Every row comes from one small tree of marks. The marks that hang from a mark follow it in brackets, in alphabetical order. Every link used is in the known rows. Which tree was each row made from?
Known rows:
B(M): [ 15.8  -8.1 -10.8 -22.0   8.6  19.1  -2.3  38.2  39.0  -9.0  -1.9 -10.8
 -29.9  33.9 -20.7  -6.7   8.2  28.9  -1.9  -2.7  18.6  10.0  -9.5  41.3]
W(D M(B) Q(L)): [ 13.8 -25.3  -5.8 -53.7  -4.2  -6.3 -21.3  42.9  30.7 -30.7  12.3  -1.6
 -52.4  21.5   4.3  16.3  10.7  25.7  13.8  21.8 -11.9   6.7  18.8  33.4]
Y(K): [  3.5 -13.4  -6.7 -39.3  -4.5  13.6  -2.4  22.3  33.3  -9.1   4.8 -19.4
 -36.5  19.8  -7.8  -1.1   4.8  26.7   0.4  -2.6  18.6  13.1   6.7  36.5]
Q(J L(Y) W(M(B))): [  2.1  -9.0  -5.0 -34.4  30.2  -0.1 -45.3  34.5  22.7 -14.1  23.6   5.6
 -56.4  20.9   5.4   8.2  51.6  38.5   1.8  38.4 -15.6  16.2  13.2  54.1]
Y(K(L)): [ -1.6  -7.1  -1.0 -45.1 -15.6  18.7   7.7  22.4  38.0  -5.3   2.8 -31.7
 -40.4  15.4  -3.4  -6.2   7.0  24.1   6.8  -6.2  22.4   4.1   0.5  38.9]
W(D): [  4.0  -9.0 -18.3 -36.6   1.0  17.0 -10.2  33.6  34.0  -6.9  11.0  -7.0
 -33.7  20.2  -2.5   1.1  -8.3  35.1  -8.7   4.9  -2.8  12.2   8.4  35.3]
Y(K(L(Q(J W(D))))): [-27.4   7.7   2.2 -55.4   4.1  -2.0   8.0  39.6  31.3  22.4  24.3 -30.3
 -51.5   9.6   1.7 -26.6  23.5  36.0 -21.4  25.6 -12.9   4.0  19.6  33.3]
J(Q(W(M))): [  1.6  -2.2 -10.0 -19.6  11.2   5.0 -13.8  26.4  30.0 -16.8  11.8 -21.1
 -21.1  31.4  12.3  16.9  25.9  40.4   3.3   3.8  -7.5  22.5  16.8  18.2]
L(K(Y) Q(W(D M))): [-17.1   8.9   0.2 -46.3  -3.9  -5.5 -12.0  48.4  18.9  -4.1  20.6 -19.4
 -39.7   6.6  11.0 -27.3  25.0  19.3 -26.4  20.8   4.2  28.9  -3.8  23.5]
L(K Q Y): [-14.9  -1.0  -7.2 -49.0   4.4   8.7 -12.6  38.9  12.9  -1.6  -6.3  -1.0
 -45.5  -4.5  -3.1 -32.1  17.9  18.4  -7.7  24.2  13.8  24.5 -12.9  55.2]
M(B): [ 20.6 -13.2 -20.9 -33.6   8.7  15.2 -20.6  19.7  40.2 -18.4  -1.6  -7.3
 -43.5  24.8  -3.9  16.6   7.4  35.0  -0.6  10.0  18.5  -2.7   4.9  60.3]
L(Q(W)): [ -0.8   5.5 -20.5 -25.7  22.1  15.0  -7.9  31.4  24.5   3.9   6.0  -7.3
 -41.7  18.2  -8.4  -7.4  12.3  35.2 -24.2  13.8   3.1  10.7   7.0  42.8]
W(D M(B) Q(J)): [  9.8 -24.0  -6.6 -61.8  -3.8 -19.4 -21.8  39.1  49.3 -27.6  23.9 -16.6
 -52.4  27.5  10.3  13.2  14.6  32.0  10.4  27.4 -17.1  -1.2  28.8  34.2]
W(D M Q): [  4.9 -20.6  -7.4 -52.0 -14.0  -6.4  -6.2  43.7  37.4 -25.8  17.2 -15.7
 -39.6  22.7   6.6   3.1  -3.2  21.7   9.4   7.0  -8.8  14.8  17.0  15.3]
W(M Q): [ 12.6 -20.1  -6.9 -43.8  -9.5   1.3  -8.9  32.5  39.4 -33.0   9.9 -17.0
 -40.4  25.2   1.2   7.4   4.1  21.0  14.5  -0.7   4.2  11.6  14.3  22.3]
K(L): [  6.1  -3.6 -12.2 -33.0  -4.5  27.2  -3.2  22.4  41.0  -9.1   3.5 -20.7
 -36.4  19.4  -1.8  -1.1   2.7  29.6   4.2  -4.9  14.2   1.4  -1.1  46.4]
J(Q(L(K))): [ -9.3  -5.6  -2.8 -29.6  12.6  21.7 -20.2  20.5  14.6  -4.9   0.3  -8.9
 -23.8  13.4   7.2  -0.9  19.6  35.8  16.3   8.0  -8.9  24.7   6.8  40.4]
K(L(Q Y)): [ -6.5   3.3 -10.7 -47.5  -6.3  15.6   2.2  39.7  25.9  -2.7  -9.1 -13.5
 -48.0   1.6  -5.7 -24.0  15.8  25.1  -6.3  13.2  14.9   5.6  -8.7  54.1]
K(L(Q) Y): [  3.0   9.1 -10.5 -45.9 -16.5  21.0   4.6  27.9  39.8  -7.7   0.0 -30.7
 -40.3   8.5  -5.8 -18.3  11.4  25.7 -15.0  -0.6  25.5  -4.6  -4.9  46.8]
L(Q(J W) Y(K)): [-23.5   4.6  -2.2 -49.7  18.5  -4.8  -9.9  38.6  21.2  16.3  15.7 -12.9
 -52.5   6.6  -6.3 -28.3  39.2  35.8 -17.5  31.1  -1.7  16.6  14.8  45.7]
K(L(Q(J W(M))) Y): [ -3.7  14.1   0.1 -41.9  -2.1   3.4  -8.3  32.7  43.0  -8.8  26.6 -36.2
 -44.8  16.7   6.3 -17.0  39.1  30.0 -19.6  14.6   1.0   3.0   8.1  31.8]
W(D Q(J L)): [ -6.8 -16.0  -6.1 -52.5  13.2   5.0 -20.7  36.4  32.1   0.2  28.2  -4.5
 -45.3  18.6   0.1  -4.8   5.2  36.7   9.5  20.5 -34.5   6.2  33.5  36.7]
Y(K(L(Q))): [ -3.7   0.2  -1.6 -49.7 -15.3  12.4  17.8  28.3  32.1  -4.1  -5.2 -30.7
 -46.6   8.0  -8.4 -17.7   9.3  21.5  -9.4   5.1  21.8   1.4   0.1  38.7]

Which tree is each row?
[-13.8   8.4  -0.5 -44.9   9.1  -1.6 -11.8  42.9  29.6  -4.6  18.9 -17.6
 -54.3   9.4   5.4 -22.6  42.6  28.1 -11.6  28.6 -10.8  13.4   3.7  38.9]
K(L(Q(J W(M)) Y))
[-10.5 -19.4   2.3 -60.9   2.1 -10.2 -25.7  51.7  26.0 -16.4  28.6  -0.5
 -49.7  11.8   5.7 -10.1  23.5  27.3  16.1  28.7 -35.1  22.6  24.1  27.3]
W(D M Q(J L(Y)))
[-16.1  10.4 -11.0 -40.1   9.2  13.8  -3.1  41.1  19.9  11.6   0.2 -10.4
 -51.0   5.8  -1.2 -25.1  27.3  30.6 -12.5  17.9   8.4  10.0  -4.2  53.2]
K(L(Q(W) Y))
[ -7.2   3.1  -9.2 -38.2  16.5  -6.9 -13.1  44.1  31.9  -6.1  29.9 -11.8
 -43.6  19.9   2.6  -7.3  20.3  35.8 -30.5  30.4 -28.4  16.2  19.7  21.7]
L(Q(J W(D M)))
[ -4.8  -3.7  -7.5 -33.2  16.6  -0.7 -21.9  37.8  36.1  -7.2  39.5 -12.7
 -38.4  27.3   8.6   3.5  17.6  39.9 -14.0  20.0 -26.9  20.3  21.0  22.3]
Q(J W(D M))
[ -2.8  -0.9  -0.2 -41.6  22.1 -11.8 -28.0  31.7  28.9 -12.8  16.2 -12.0
 -56.3  16.3   8.3  -4.9  43.6  29.4 -16.7  41.9  -3.3  12.9   7.0  49.7]
L(K Q(J W(M(B))))
[ 19.6 -18.4 -13.6 -41.5  -5.8  -1.9 -19.1  36.3  40.2 -32.7   9.1  -9.0
 -42.8  24.8   4.5  20.3   5.5  29.6  -4.6  16.8   3.6   7.6   5.7  36.1]
W(D M(B))
[-11.0  17.7  -6.9 -42.1   7.7  13.8  -6.9  27.3  40.1  11.9  21.9 -32.0
 -46.1  15.1   2.0 -23.7  33.1  39.5 -21.5  12.9   3.2  -4.8  10.2  49.1]
K(L(Q(J W)) Y)
[-20.5  14.0  -2.4 -42.5  17.6   5.7 -20.4  28.0  27.2  14.1  23.5 -21.6
 -43.9   9.6   4.4 -31.4  36.5  33.0 -23.9  23.6   2.8  14.1   6.3  51.1]
L(K(Y) Q(J W))
[-31.6  -3.9   4.1 -47.9  23.2   2.1 -23.8  44.0  11.4  22.8  31.4   0.1
 -49.8   8.5   1.3 -20.9  35.3  39.4  -4.7  30.2 -24.5  26.5  20.7  40.3]
Q(J L(Y(K)) W(D))
[ -5.9   5.1  -5.9 -46.7  -6.2  12.3  -9.0  28.2  26.0  -6.7   0.7 -19.4
 -37.3   4.0  -1.7 -27.2  14.0  20.1 -17.5   9.7  24.6  14.4  -7.7  48.6]
L(K(Y) Q)
[-13.2  -8.9  -2.2 -40.0  13.7  21.5 -28.0  34.2   6.9  -1.9   3.5   8.7
 -43.4   0.4   0.7 -21.6  21.9  22.1  10.5  17.4   4.5  30.9  -9.2  56.7]
Q(L(K Y))
[ -4.4  -1.6 -10.8 -20.3  39.9  23.9 -32.0  21.5  25.7   7.4  30.5  -0.2
 -41.3  24.7  -3.1   2.1  25.8  46.1  -6.5  18.1 -23.3  13.2  21.0  47.2]
Q(J L W)
[-19.1   7.8  -6.0 -36.2  30.1   7.4 -19.4  29.6  23.5  12.5  20.2 -11.1
 -47.5  10.9   1.3 -23.5  28.4  34.9 -20.0  30.7 -10.7  15.8   8.3  49.6]
L(K Q(J W))
[ -6.5 -14.6 -10.8 -56.9   3.7  -1.1 -12.9  35.6  44.3  -1.0  26.8 -15.4
 -43.0  24.3   2.7  -6.1  -0.2  37.3   5.6  15.9 -22.3   3.3  31.0  35.4]
W(D Q(J))
[-29.8   3.0  -0.5 -30.5  27.6  14.1 -29.6  33.0  -1.1  15.8   6.2   0.4
 -32.2   7.1  12.9 -15.0  43.6  39.7  15.1  20.5 -12.6  36.1   4.8  49.4]
J(Q(L(K Y) W))
[ -8.7 -13.2   0.4 -43.7   2.9  16.1 -13.5  32.7  12.3  -4.0   2.9  -1.3
 -43.4   6.6  -9.7 -12.7  21.1  24.7   8.9  10.9  10.1  24.0   2.1  45.7]
Q(L(Y(K)))
[-17.3  -0.1   6.3 -48.7   9.6 -14.5 -10.5  43.8  21.4  -5.2  19.8 -15.6
 -51.9   9.6  -1.4 -22.1  45.2  26.7 -16.0  31.2  -4.9  25.5  13.4  30.5]
L(Q(J W(M)) Y(K))
[-18.5 -19.9   8.2 -63.2   5.8  -0.5 -16.8  34.2  23.0   1.9  18.4  -8.3
 -53.9   8.6  -4.0 -19.8  30.2  28.5  23.4  21.3 -10.0  14.7  26.1  44.9]
W(Q(J L(Y(K))))
[ 17.4  -9.9 -13.4 -26.7  14.3   3.4 -26.1  27.2  34.2 -23.2  12.1 -10.3
 -45.0  31.0   5.1  20.5  24.8  33.6  -4.6  14.8  11.2   9.6   6.7  42.1]
Q(W(M(B)))
[-13.4   1.5 -16.7 -29.3  15.5   8.5 -11.9  33.9  26.4  10.6  13.5 -15.9
 -23.5  27.3  11.3   5.9  12.7  51.4  -4.1   8.6 -17.7  17.4  22.1  28.8]
J(Q(W(D)))
[-20.9  -1.7   4.3 -30.6  14.5   1.8 -22.3  40.8   7.8  -3.9  19.4  -8.0
 -25.7  15.3  19.7  -0.9  30.4  36.0   6.2  18.7 -29.1  39.1  11.4  17.3]
J(Q(L(K) W(D M)))
[ 11.5  -7.1  -8.7 -21.7  20.0   4.2 -29.0  24.1  22.4 -20.8   7.2  -7.8
 -34.4  30.9  10.9  30.9  40.2  44.9   8.6  19.1 -11.1  12.8  18.1  37.0]
J(Q(L W(M(B))))
[-18.6   8.5   2.5 -45.8   7.8   5.5   5.9  27.5  33.8  15.9  17.3 -31.9
 -52.0  13.0  -3.0 -21.0  31.1  34.6 -15.5  19.7  -0.2   2.0  14.9  41.6]
Y(K(L(Q(J W))))
[  3.8 -10.3  -5.8 -33.9  27.1  -1.5 -37.5  35.8  29.5 -13.1  34.6  -0.2
 -51.0  27.1   7.4  16.4  32.6  42.1  -8.8  35.4 -29.8  10.5  22.8  39.6]
Q(J L W(D M(B)))
[-18.7 -15.7   2.3 -54.0   7.8   8.9 -24.5  40.4   8.6  -0.6   4.3   3.9
 -50.6   0.6   3.6 -25.5  20.8  18.2  27.4  18.8  -0.3  26.0   2.9  52.7]
W(Q(L(K Y)))
[  1.4 -16.3  -6.4 -43.8  16.7  12.6 -22.8  24.3  34.5  -7.0  23.0  -6.8
 -46.0  22.2  -4.6  -0.7  12.5  34.8  15.6  14.0 -22.1   4.3  29.4  44.0]
W(Q(J L))
[-11.7 -19.0   9.4 -54.1  -1.9  -0.3 -24.4  44.6  10.4 -21.1   8.6   0.3
 -48.9   2.9   8.9 -19.0  26.9   9.8  28.5  18.6  -2.9  33.9   1.0  35.7]
W(M Q(L(K Y)))
